Each row comes from the steps of one walk. Every step used is in the known rows, and no mark comes twice. Write the walk behind each row, first mark first.
Known rows
puvi-gipif: [ 28 -23   2 -11   6  -4   8   7 -17   1 -10  -8   4  -9 -12  12 -13   6
   3  -1   2   7  -3  12  -5   1   9  -7 -17   0]
pubo-patovu: [ 29  -9  21   3  -5  -3   8   4  -9  14 -16   4   6  -5  -7  25 -21   7
   7 -17  -1   9   8  22  12  -3   3 -13   3   6]
sevamup-pubo-neme: [ 23   1  15   1   2 -12  -2  17  -2   6 -10  24   0   3  -7  10  20  17
  -8 -24  12  13  17  25  10  -5  -1   1  -4  -2]
patovu-sakipi: [ 16  -7  11  14  -4  12   4  16 -15   5   1 -13 -10   1   1  28 -13   5
  -9 -18  12   9  29   7 -11   2   9   9 -10  -1]
pepo-sakipi-sevamup-pubo: [ 23  10   3   7   9   1   5  16  -5  -4  -8  -7  -3  -7  -6  -4   3  23
 -22 -20  14  16   5   0   8 -12   4  12  -2 -12]
pefosi-pubo-patovu: [ 20   0  21  17   6   2   6   5 -20  21 -12   4   1 -12  -9  21 -19  11
   6 -17  -3  10 -12  18  15  -9  11 -11   1  11]
pepo-sakipi: [ 17  -7  -3  -2   2   5   2   8 -12  10  -6 -20 -17 -14  -4  15 -14  11
 -16  -3  -4  11  -3  -1  -3 -10  13   1   0  -3]
pefosi-pubo-neme-gipif: [ -2   4   9  17  17  -3   4   0 -17   9 -16   6   6  -2 -14   5  10  13
  -7  -6   0  14 -12  20 -18   1   2   2 -21   3]
patovu-pubo: [ 20  -5  -4  20   2  -4   5  18 -24  11 -16 -19  -7   2  -8  41  -3   8
 -17 -26  15   4  20  11  -3   4  17   0   5  -2]
pefosi-pubo: [ 10   2   8  22  10   6   7   8 -21  17  -6 -12 -11 -11  -7  19   0  13
  -3 -21   9  13 -15  -1   6 -10  15  -1  -6  10]
gipif-neme: [  6  -2  10   6   1  12   7   5  -8  17  -6  -6   0  -4 -17  27   0  19
  20   0  14   8  13  12   5   4  12  -6 -11 -10]
sevamup-pubo-patovu-sakipi: [ 29  -1  22  17  -6  11   0  18 -14   5  -4   8  -4  -3  -1  22 -22  14
 -11 -21  11   6  32  24   0  -1   2   6  -3  -6]
pefosi-pubo-patovu-sakipi: [ 14  -2  23  23   3  13   1  14 -24  14   1  -1  -6  -7  -1  26 -27   8
  -3 -15   1   8  12  17   0  -4  13   4  -5   6]
pepo-pubo-neme: [-12  -8  18  -2   6 -17   0   7   0   8  -2   9   6   2  -7  12  22   2
   6 -12 -13  11  11  21  -2  -7  15  -1  -7   8]
vanol-sakipi-pefosi-pubo: [ 12  16   3  22  -2  12  12  14 -27  24   0  -5  -1 -10   3  30   7  29
  -7 -22   8  12 -17   9  17  -2  19   1  11   6]
sevamup-pubo-patovu: [ 39   0  21   9  -6  -2   5   9  -7  10 -18  16   3  -7  -8  16 -12  19
  -4 -23  10   8  14  27  16  -6  -3  -9   4  -5]
puvi-sakipi-sevamup-pubo-patovu: [ 38   1  24   7   6  -4   4  13 -14   7  -7  16  19  -4 -11  -1 -15  14
 -13 -17   6  10  14  28  24 -10   3   6   2  -1]
pefosi-pubo-patovu-sakipi-puvi-gipif: [  5 -17  14   7  18  10   1   5 -27   2   9  -2 -10  -9 -13  -1 -37   5
  -2   8  -7   8 -14  15  -5 -11   6   7 -21   3]
pubo-sevamup: [ 18 -13   0  -4  -8  -3   6  18  -3  -2 -11 -16   0   1  -6  25   1   5
   5 -22  18  10  16   2   5  -4   3   4 -14  12]
vanol-sakipi-sevamup-pubo-patovu: [ 33   7  25  10  -3  -1   6  14  -9   5 -14  13  18  -1  -5  11 -10  22
  -7 -30  10   8  13  27  23  -6   3   2   9  -4]
sakipi-neme: [ 15   7  18 -10   0   6  12   5   2   6  -9 -17   7   6  -6  11   2  11
   0  -9   4  15  -5  15  10   0  -1   2   2  11]
pepo-sakipi-patovu-pubo: [ 24   6  -3  21  -4   2  12  12 -18  12  -1 -33 -12  -1 -11  33 -13  13
 -22   3   1   6   8   5  -9  -3  17   2  13   6]
neme-gipif: [ 12  -1   2  15   3   4  13  -3 -11   4 -21 -12   5  -3 -13  12  -3  12
 -10  -9  10  10   4  11 -23   6  -3  -2 -21  -4]
patovu-sakipi-neme: [ 10   7  21  -3  -1  15   7  12  -3   3   1 -19   2   8   0  14  -6   8
  -6  -7   5  13  11  17   0   3   1  14  -1   9]
patovu-sakipi-sevamup: [  8  -1  15  11   9   5   9  16 -11  -4   1 -19   6   7  -1  11  -9   2
  -5 -22   9  15  22   0  -3   0   9  17 -12   2]
vanol-pubo-neme: [ 13  -7  14   0   1 -13  -1  19 -12  15 -14  13  -9   1 -11  27  16   7
 -12 -28   5   6   6  29   7  -2   9 -19   4   7]

Which walk is each row?
[ 28  -5  -3  10  -7  -4   9  25 -18   3   3 -27   4   8 -14  30  -5   5
 -13  -4  15   4  22  12   4  -4  13  16  -1  20]  puvi-sakipi-patovu-pubo-sevamup
[ -1   7  33  -3  -1  11   6   7   0   5   1  -9  11   5  -2  11 -12   6
   1  -1 -11   9   9  27   1  -2   7  11   2  10]  pepo-pubo-patovu-sakipi-neme
[ 19   7  16  16   1   4  12   5 -21  25  -9   9   5 -13  -4  25 -15  18
   7 -15  -4  12 -15  21  20  -5  10 -13   8  10]  sakipi-pefosi-pubo-patovu
[ 12   6  12  -1  11   9  10  -2 -13   5  -9 -13  20   2 -16  -8  -5  11
 -21  11   0  11  -6  27 -11   4  -4  15 -14   5]  puvi-sakipi-neme-gipif
[  6   3  24  18  14   6   7  15 -18   4   1  -9  10   1  -2  10 -19   4
   0 -19   0  14   8   8   5  -5  12  14  -8   8]  pefosi-pubo-patovu-sakipi-sevamup
[  4 -10  25   8  -3  -6   7   0  -3  12 -10   2  10  -9  -8  18 -11   3
  10 -12 -13   5   8  22   4  -9  14 -11   1   6]  pepo-pubo-patovu
[ 22  -8  22  12  -6   9   2  13 -15   9  -3  -1  -2  -1   0  27 -28   5
  -2 -15   2   6  28  21  -3   1   7   2  -4   2]  pubo-patovu-sakipi
[  4   0   2  15  12 -10   3   7 -19   6 -22   2   8   6 -15  19   8   9
 -16 -10   4   7  10  28 -23  10   3   2 -14  -3]  patovu-pubo-neme-gipif
[  0  16  22  15  10  19   9  -1 -13   5 -12 -10  12   0 -10   2 -15  15
 -10   3  -3  11 -11  26 -18   6  -4  11 -14   4]  pefosi-pubo-patovu-sakipi-neme-gipif
[ 30   5  18   5   5  -2   5  11  -7   4 -13   9   7  -8  -8   2 -17  19
 -10 -16   1  12   5  19  17 -11   2   0   5  -7]  pepo-sakipi-sevamup-pubo-patovu
[ 12  -2  24  10   8   3   9  14 -11   0  -2  -8  13   6  -2  12 -21   2
   1 -20   1  14  21  11   4  -1   8  12  -7   5]  pubo-patovu-sakipi-sevamup
[ 22  -2  -2  13 -11  -4  12  22  -9   0  -5 -30   0   9 -11  38  -2   8
  -3 -12  18   6  21   5  -1  -1   9   8  -2  18]  sakipi-patovu-pubo-sevamup
[  7 -21   6  -1  12   9   3   6 -19  -4   8 -10 -11  -3 -11   1 -29   3
  -6   6   0   8   1  10 -12  -6   3  10 -25  -2]  patovu-sakipi-puvi-gipif
[ 24   4  16  14   5   4   9   8 -29  27   0  12  10 -14  -7  17 -18  16
  -3  -5  -8  11 -13  27  25  -8  14  -5   9  12]  puvi-sakipi-pefosi-pubo-patovu
[ 21   5  11   9 -13  11  14  12 -16  15   1   5   4  -4   6  33 -16  16
   0 -13   1  11  21  24   6   8   4  -3   7   0]  pubo-patovu-sakipi-pefosi
[ 13   5   8  11   8  -5   3   4  -7   1 -20  16   8   2 -13   1  15  20
 -15 -11  10  12   9  27 -17   4  -9   4 -19  -8]  sevamup-pubo-neme-gipif
[ 22   9  13  16   5   6   6  21  -7  -7  -3  -3   1   3  -2   4   3  19
 -18 -30  24  14  27   6   3  -4   1  18  -8 -10]  patovu-sakipi-sevamup-pubo
[ 12  16  21   9   3  16   9   2  -6  -1 -15  -2  13   4 -10   0 -11  20
 -17  -1   6   9   6  32 -17   8 -12  12 -13  -5]  sevamup-pubo-patovu-sakipi-neme-gipif
[ 14   3   7  17  11  -7   7   6 -22   8  -5  -1  15   9 -19  10   2   9
 -23  11  -2   7  10  33 -20   5   5  11 -11   6]  puvi-sakipi-patovu-pubo-neme-gipif
[ 29   9   6  27 -13   3  14  17 -21  13  -2 -27   2   9  -8  45  -5  17
 -18 -13  12   1  17  15  -1   4  18   4  17   8]  vanol-sakipi-patovu-pubo
[  0  -7  21  16   4  14   2   4 -12   5   8  -3 -16   3  -6  11 -34   4
  -8  -9   1  10  15  13   1 -11  -5  10 -10   2]  pubo-patovu-sakipi-puvi
